Each row was made from one walk, in order. Every step used is in the known rows, and no mark comes twice. Write each row's walk.
Known rows
ponoz, nugam, tufi, nogu, nubuv: [ 0.17  3.32  0.33  1.23  2.13  2.19 -2.13 -3.02  0.81  4.00  5.43  5.70
  1.25 -0.06  2.50  4.05  0.45 -2.77  0.67 -0.44  1.72 -0.74 -1.65  2.45
  0.47  1.46 -1.34 -2.07 -1.27 -1.64]
donas, ponoz: [-2.37  3.30  0.32 -1.58 -1.93  0.89 -2.36  1.79  1.70  1.57  0.85  1.06
  1.37 -0.65  0.27 -0.27 -0.18  0.48 -0.44 -0.24 -0.63  0.54  0.02 -0.72
 -1.13  0.55 -0.32 -0.51  0.65 -3.49]
donas, tevag, nogu: [ 1.25  2.86 -0.16  0.45 -4.79  1.49 -0.46  2.23  1.24  1.30 -3.14  0.05
 -1.49 -1.42  0.18  0.64  2.16  0.74 -2.67  0.09  0.95  1.09 -0.93 -3.23
 -0.11  3.37 -2.61 -1.78 -0.57 -3.13]
nogu, nubuv: [-0.86  1.63  0.65  1.22 -0.30  0.19 -1.01  0.23  1.85  1.57  2.23  2.25
  1.39  0.72  1.22  2.73 -1.45 -0.69  1.03  2.14  1.05 -1.60 -0.47  1.22
 -0.68  0.35 -1.47 -0.91 -1.22 -1.33]
zufin, nogu, ponoz, nugam: [-0.92  3.45  0.65  0.04 -0.02  1.29 -3.75  0.33  2.62 -0.94  3.03  2.84
  1.74 -0.91  0.57  2.47 -0.71  2.98  0.50  0.63  1.39  2.32  2.04 -1.62
  0.94  2.59  0.47 -3.77 -1.55 -3.07]
tufi, nogu, nubuv, nugam, tevag, vesu: [ 1.66  2.30  0.50  0.86 -1.21  0.28 -2.47 -4.71  3.68  3.95  3.23  2.97
 -2.55  1.40  2.82  4.75  0.87  0.71 -0.94  0.40  3.21  0.53  1.68  2.49
 -1.47  1.39 -2.38 -1.19 -3.90 -0.13]
nogu, ponoz: [-2.42  1.31  0.06 -1.00 -1.59  0.45 -0.99  0.68  2.52  0.75  2.37  1.00
  0.44  0.22 -1.92  1.01 -0.95  2.33 -0.63  0.38  0.35  0.94  0.75 -0.67
 -1.05  1.92  0.24 -2.75 -1.69 -1.05]
tevag, nogu, nubuv: [ 0.74  1.64  1.93  0.45 -3.18  0.68  0.72  0.66  1.85  1.77  0.91  2.50
 -1.58  0.29  1.02  2.05 -0.78 -1.21  0.00  1.95  1.07 -2.72 -1.07 -1.06
 -1.25  1.77 -3.37 -0.20 -2.71 -2.11]
nugam, tufi, nogu: [-0.98  2.28 -0.51 -2.39 -0.59  1.56  0.29 -1.24  1.40  4.22  2.15  3.50
 -0.45 -1.22  0.94 -0.13  0.86 -0.22  0.62 -2.08 -0.93  0.18 -1.32  0.97
 -0.20  2.85 -1.21 -0.73 -0.47 -0.91]
ponoz, nugam, tevag, nogu: [ 1.20  2.55  0.33  1.80 -4.62  0.33 -1.52 -1.81  1.04  1.34  0.46  3.81
 -1.90  0.46  1.23  1.85  0.58  0.79 -1.52  0.36  1.03  3.34  0.86 -3.33
 -0.99  1.64 -3.01  0.08  0.51 -2.70]
zufin, nugam, tufi, nogu: [-1.20  2.08 -0.31 -2.35 -2.39  2.66 -1.46 -0.58  2.87  3.76  1.23  3.00
 -2.16 -4.43  2.19 -0.29 -0.83  0.65  0.21 -3.59 -1.34 -0.32 -3.07 -0.58
 -0.14  3.47 -1.47  0.95  0.31 -0.09]
tufi, nogu, ponoz, nugam, tevag, vesu: [ 0.33  2.52  0.63  0.08 -1.66  2.60 -5.38 -5.16  4.25  2.59  5.51  2.89
 -1.11  0.50 -1.14  4.04  1.04  3.24 -1.62  0.37  3.40  6.22  1.84 -0.23
 -2.67  2.40  0.10 -3.16 -3.79 -0.92]
ponoz, nugam: [-0.21  2.24 -0.47  1.90 -0.90  0.26 -2.85  0.14 -0.85 -0.74  2.72  2.96
  0.84  0.87 -0.31  1.58 -1.65  1.39 -0.42 -0.39  1.13  2.19  1.09 -0.20
  1.24  0.86  0.06 -2.70  0.75 -3.06]
ponoz, nugam, zufin, nogu, nubuv: [ 0.52  3.13  1.92  2.20 -0.51  0.28 -2.51 -0.35  2.30  1.21  2.83  3.71
  4.95  0.54  3.18  3.44 -0.55 -0.42  1.97  1.42  1.29 -0.95  1.66  0.06
  2.18  2.09 -1.78 -0.88 -0.31 -3.23]
zufin, nugam, tufi: [-2.14  1.59 -1.82 -0.37 -3.47  0.91 -1.31  1.24  2.31  3.00 -0.71  2.56
 -0.40 -3.64  1.68 -0.04 -2.08  1.14 -0.53 -3.37 -2.85 -1.18 -1.96 -0.85
 -0.36  1.73 -1.78  0.23  2.04 -0.22]
nugam, tevag: [-1.14  1.73 -0.89  0.20 -3.03 -0.24 -1.03 -1.07  2.69  2.13 -0.17  2.20
  0.16  0.43  1.44  1.21  0.38  1.23  0.02  1.23 -0.70  2.62  0.77 -1.12
 -1.60  0.92 -1.94  0.68  1.49 -0.74]
zufin, nogu: [-0.51  2.53  0.22 -1.32 -1.62  0.37 -1.64  1.87  2.55  0.03 -0.52  1.81
  0.83 -1.33  2.45  0.07 -0.71  2.18  1.98  1.10 -0.65  0.37  1.06 -0.90
  0.83  2.74 -1.05 -0.74  0.18 -2.52]
nubuv, nogu: [-0.77  2.86  1.38 -1.42 -2.05 -1.94 -0.03 -0.11  0.98 -0.05 -0.97  2.02
 -0.91 -0.25  1.06 -2.30 -0.11  0.04  0.79 -1.74 -0.33  2.07  1.44 -1.36
  0.80  2.10 -1.17 -2.42 -1.48 -0.38]
nugam, tufi, nogu, nubuv, vesu: [ 1.10  2.34 -0.44 -0.85  0.88 -0.89 -1.19 -3.36  4.51  5.93  3.59  3.01
  0.48 -1.79  2.87  0.92  0.60 -2.28  0.54  1.27 -1.12 -3.07 -0.89  3.67
  0.72  3.91 -2.31 -1.70 -2.78  0.29]
nogu, ponoz, nugam: [-1.53  2.37 -0.01  1.38 -0.30  0.68 -3.05 -0.21  0.73 -0.46  4.28  2.47
  1.08  0.48 -2.09  2.52 -1.34  2.27 -1.20 -0.18  1.66  2.55  1.71 -0.73
  0.14  1.29  1.05 -4.12 -1.30 -2.34]
zufin, nugam, tevag, nogu: [-0.07  1.35  0.70 -0.34 -7.64  1.33 -1.21 -0.34  4.27  2.08 -2.12  1.98
 -4.27 -3.22  2.60  0.25 -0.74  2.08 -1.19 -0.55 -0.75  1.18 -1.40 -5.02
 -2.00  2.83 -4.06  3.20  0.63 -0.64]
ponoz, nogu, nubuv: [-0.38  2.19  0.33  1.70  0.46  1.91 -0.06  0.58  1.50  1.69  1.05  3.67
  1.67 -0.61  0.49  0.45 -1.89 -0.31  2.36  2.31  3.07 -0.66 -1.04 -0.78
  1.22  0.71  0.07 -3.05 -3.03 -0.83]
nugam, zufin, nogu, nubuv, donas, tevag, vesu: [ 1.80  3.03  0.45  1.30 -1.42 -0.50 -4.19  0.70  5.02  3.24 -1.74 -0.86
  4.79  1.49  2.51  3.41  2.15  1.41 -1.32  0.24  0.69 -0.31  2.84  1.80
  0.87  5.51 -2.68 -3.28 -2.47 -1.06]

Which walk is each row?
[-1.43  2.14  0.97  1.25 -2.05  0.24 -1.69 -0.70  0.97  0.71  4.36  2.05
  3.36  1.43 -2.85  1.87 -0.42  1.92 -1.37 -1.29  1.21  2.15  2.20 -1.02
  0.67  2.47  0.31 -3.08 -0.75 -2.22]
nogu, ponoz, nugam, zufin
[-0.31  1.94  0.79  2.12 -1.53 -1.90  1.06 -0.12  0.27  2.22  2.11  2.27
  1.73  2.65  1.20  2.55 -0.75 -0.57 -0.52 -1.51  1.26 -3.51  1.91  1.72
  1.82  1.34 -2.23 -1.09 -0.64 -1.69]
nogu, nubuv, nugam, zufin
[-1.97  2.37  0.07 -3.12  0.05  2.01 -0.02 -1.55  3.06  4.54  3.87  3.06
 -0.24 -1.31 -0.79  0.73  1.29  0.52 -0.17 -1.71 -0.50  0.25 -1.04  0.52
 -1.22  3.29 -0.46 -2.41 -2.49 -0.08]
nugam, tufi, nogu, ponoz
[ 1.39  2.74  0.18  0.39 -3.13 -0.38 -1.15  2.34  0.71  0.78 -2.96 -0.66
 -1.92  0.84  0.46 -0.09  2.03  1.36 -3.19 -1.88  0.35  0.78  1.32 -1.81
  1.10  5.45 -2.96 -2.49 -0.76 -2.03]
nubuv, donas, tevag, nogu
[-1.86  3.96 -0.07 -0.30  0.38 -1.19 -0.71 -2.23  0.96  1.80  1.77  4.74
  1.04 -0.37 -0.23  0.20  0.81 -0.46 -1.26 -4.03 -0.59  2.56  1.58 -0.69
  0.60  1.76 -0.73 -5.70 -1.91  0.30]
nubuv, nogu, ponoz, nugam, tufi
[-0.68  5.26  2.44  0.58 -0.45  1.03 -4.23  0.08  2.97  2.24  2.99  3.44
  6.13 -0.39  3.11  2.88  0.69 -1.68  1.45  0.98  1.17 -1.02  0.87 -0.61
  1.03  1.30 -1.35 -0.47 -0.01 -4.77]
donas, ponoz, nugam, zufin, nogu, nubuv
[ 0.92  3.26  1.37  1.75 -3.29 -0.11 -2.12  0.65  0.78  1.00  0.44  0.18
  1.39  2.03 -2.05  2.00  2.91  1.71 -4.75 -3.25  1.87  2.42  2.92 -2.40
  1.68  6.35 -2.09 -4.79 -1.87 -2.46]
nubuv, donas, tevag, nogu, ponoz, nugam, zufin
[-0.12  2.45  0.77  2.66 -0.71 -0.31  2.05  0.12 -0.16  2.21  0.85  3.80
  2.33  1.08  0.36  0.17 -1.04 -0.31  0.83 -1.15  3.36 -2.46  1.34 -0.28
  3.75  1.75 -0.83 -3.13 -2.56 -1.13]
ponoz, nogu, nubuv, nugam, zufin
[-2.14  2.72 -1.54  0.85  0.17  0.62 -1.76 -0.87  0.66  2.26  3.50  4.01
  2.27  0.26 -1.38  2.61 -0.30  1.03 -1.77 -2.29 -0.59  1.11  0.65  0.32
 -0.32  1.11 -0.15 -4.33 -0.20 -1.14]
nogu, ponoz, nugam, tufi
[ 0.31  3.07  0.58  1.05  3.85  0.11 -2.63 -2.71  0.48  3.57  5.49  5.03
  1.02  1.98  2.59  3.65  0.20 -2.15  0.07 -2.47  0.87 -1.00  0.66  4.03
  1.97  3.46 -1.91 -2.89 -1.85 -0.51]
ponoz, nugam, tufi, nogu, nubuv, donas
[-0.10  3.12  0.86  0.61 -2.65 -0.86 -4.12 -4.75  4.03  1.11  1.67  3.10
 -0.39  0.92 -0.69  1.79  1.04  2.07 -2.13 -1.05  1.86  6.76  3.86 -1.77
 -2.02  1.43 -0.88 -5.23 -3.74  0.89]
nubuv, nogu, ponoz, nugam, tevag, vesu
[-0.54  2.88  1.60 -0.49  0.86  2.42 -3.53 -1.96  1.23  0.18  6.33  2.92
 -0.53 -0.30 -1.50  2.25  0.08  1.59 -0.26 -0.26  3.46  3.48  0.58 -0.48
  0.37  2.89  1.16 -3.51 -3.10 -2.47]
tufi, nogu, ponoz, nugam
[ 0.92  1.56 -0.29  1.36 -0.46 -2.44 -2.29 -1.32  4.00  2.30  2.40  0.88
  1.10 -0.48  1.63  1.17 -1.40 -0.36  0.03  3.29 -0.31 -2.50  1.15  2.59
  1.01  2.41 -1.69 -1.94 -2.16 -0.53]
nogu, nubuv, vesu
[-0.84  3.25  1.01 -0.11 -0.36  2.19 -3.81 -4.45  3.33  1.77  5.60  3.51
 -0.62 -0.13  0.34  3.13  1.67  1.56 -0.66  0.73  3.01  5.39  0.99 -1.36
 -1.07  2.33 -0.07 -1.74 -1.93 -1.36]
tufi, nogu, ponoz, nugam, tevag
[ 0.26  3.24 -0.48  2.73  2.11  0.97 -2.17  1.63  1.78  1.50 -1.69  1.67
  2.60  0.33  1.10  1.03  0.92 -0.35 -0.46  0.62  3.39  0.52  0.33  0.05
  2.95  3.42 -0.54 -5.34 -2.59 -0.20]
ponoz, nogu, nubuv, donas, tevag
[-1.82  4.50 -0.28  1.41  3.06 -0.77 -3.86 -0.48  0.72  3.82  3.62  4.32
  4.09  2.09  2.16  3.29  0.20 -2.60 -1.67 -2.93 -1.02 -1.88  1.33  3.45
  0.45  0.94 -1.70 -2.97  0.59 -1.73]
nogu, nubuv, donas, ponoz, nugam, tufi
[-1.16  2.54 -1.67  1.94  0.72 -1.56  1.10 -0.37  0.23  3.87  1.27  4.23
  0.56  1.24  2.52  3.25 -0.68 -1.53 -0.99 -2.42 -0.72 -4.49  0.56  3.13
  1.01  0.24 -2.56 -2.44 -0.06 -0.56]
nogu, nubuv, nugam, tufi
[ 0.21  3.69 -0.81  0.17  2.71  0.74 -1.73 -0.99  2.57  5.10  1.09  1.97
  1.48  0.52  3.38  2.98  3.38 -2.50 -1.48 -1.58  0.61 -1.02 -0.92  3.41
  0.91  4.60 -2.52 -2.92 -1.58  0.29]
nugam, tufi, nogu, nubuv, donas, tevag
[-0.07  3.81  0.48  2.30 -0.15 -0.61 -7.28 -3.16  3.75  3.20  3.37  2.65
  2.51  3.13  1.72  4.81  0.19 -0.03 -2.40 -0.05  1.36  2.49  3.10  2.57
 -2.22  0.68 -1.84 -2.34 -1.31 -1.35]
nogu, nubuv, donas, ponoz, nugam, tevag, vesu
[-1.85  3.75  0.52 -1.28  0.39  0.73 -2.05  2.36  0.88  1.07 -0.02  2.18
  1.52  0.00 -0.70 -3.17 -0.51  1.38  0.32 -2.19  0.93  1.25  1.47 -1.02
  2.11  3.26  0.73 -3.52 -1.47 -1.62]
nubuv, donas, ponoz, nogu
[ 0.01  4.27  1.40  0.07 -3.06 -0.71 -3.78 -1.14  1.44  1.69  0.77  2.83
 -0.99  1.74  1.60  0.82  1.69  0.31 -2.85 -2.13 -0.26  2.92  2.53 -2.16
 -0.43  2.99 -3.23 -0.19  0.52 -3.13]
nubuv, donas, ponoz, nugam, tevag, nogu
[-0.75  2.70  0.16 -1.12  1.01  1.93  0.10 -2.05  2.45  5.27  3.67  4.33
  0.83 -0.64  2.42  2.44  0.72 -2.79  1.28 -0.09  0.27 -2.36 -2.23  2.49
 -0.74  1.79 -2.04 -0.49 -1.85 -0.30]
nugam, tufi, nogu, nubuv
[ 0.29  3.02  1.24  0.81 -2.17  0.24 -2.43  0.46  1.19  0.16  1.49  2.98
  3.83  0.02  1.58  0.81 -0.45  1.64  1.41 -0.60 -0.06  1.34  2.27 -1.31
  2.66  3.11 -1.02 -1.23  1.16 -3.89]
ponoz, nugam, zufin, nogu
[ 0.13  2.21  1.63  0.54 -3.02  1.17 -1.50  0.04  0.62 -0.29  3.10  2.56
 -1.75  0.25 -2.25  1.80 -0.60  1.86 -2.05 -0.62  2.01  1.49  0.89 -2.96
 -0.36  2.49 -1.21 -3.46 -2.69 -3.24]
tevag, nogu, ponoz, nugam
[-1.47  4.10  2.94 -1.69  0.13 -1.02 -2.81  1.38  4.33  2.98  1.22  1.39
  5.18  1.17  3.44  1.00  0.99 -1.07  1.33 -0.29 -0.94 -2.85  2.45  1.16
  1.15  4.09 -2.34  0.14 -0.79 -2.53]
nugam, zufin, nogu, nubuv, donas, ponoz
[ 0.69  2.91  2.00  1.96  1.21 -1.73 -3.36 -0.33  1.89  0.86  2.91  2.96
  4.76  2.77  3.16  2.94 -0.59  0.03  1.19 -0.52  0.69 -1.21  3.78  1.68
  3.49  4.14 -2.25 -2.01 -0.79 -2.34]
ponoz, nugam, zufin, nogu, nubuv, donas
[-0.72  1.42  0.87  1.09  1.41 -1.80 -1.64  0.50  1.50  1.12  2.31  1.52
  1.03  2.83  1.29  2.20 -1.53 -0.38  0.13  0.26  0.25 -2.08  1.89  2.89
  0.69  2.60 -2.07 -1.77 -1.54 -0.35]
nogu, nubuv, donas
[-0.47  2.98 -1.18 -1.27  0.02 -0.06  1.11 -1.23 -0.27  3.58  2.11  3.79
 -2.08 -0.05  1.82  0.29  0.86  0.11 -0.59 -4.60 -0.26 -1.26  0.45  1.99
  1.84  2.70 -1.37 -1.96 -0.48 -1.20]
nubuv, nugam, tufi, nogu
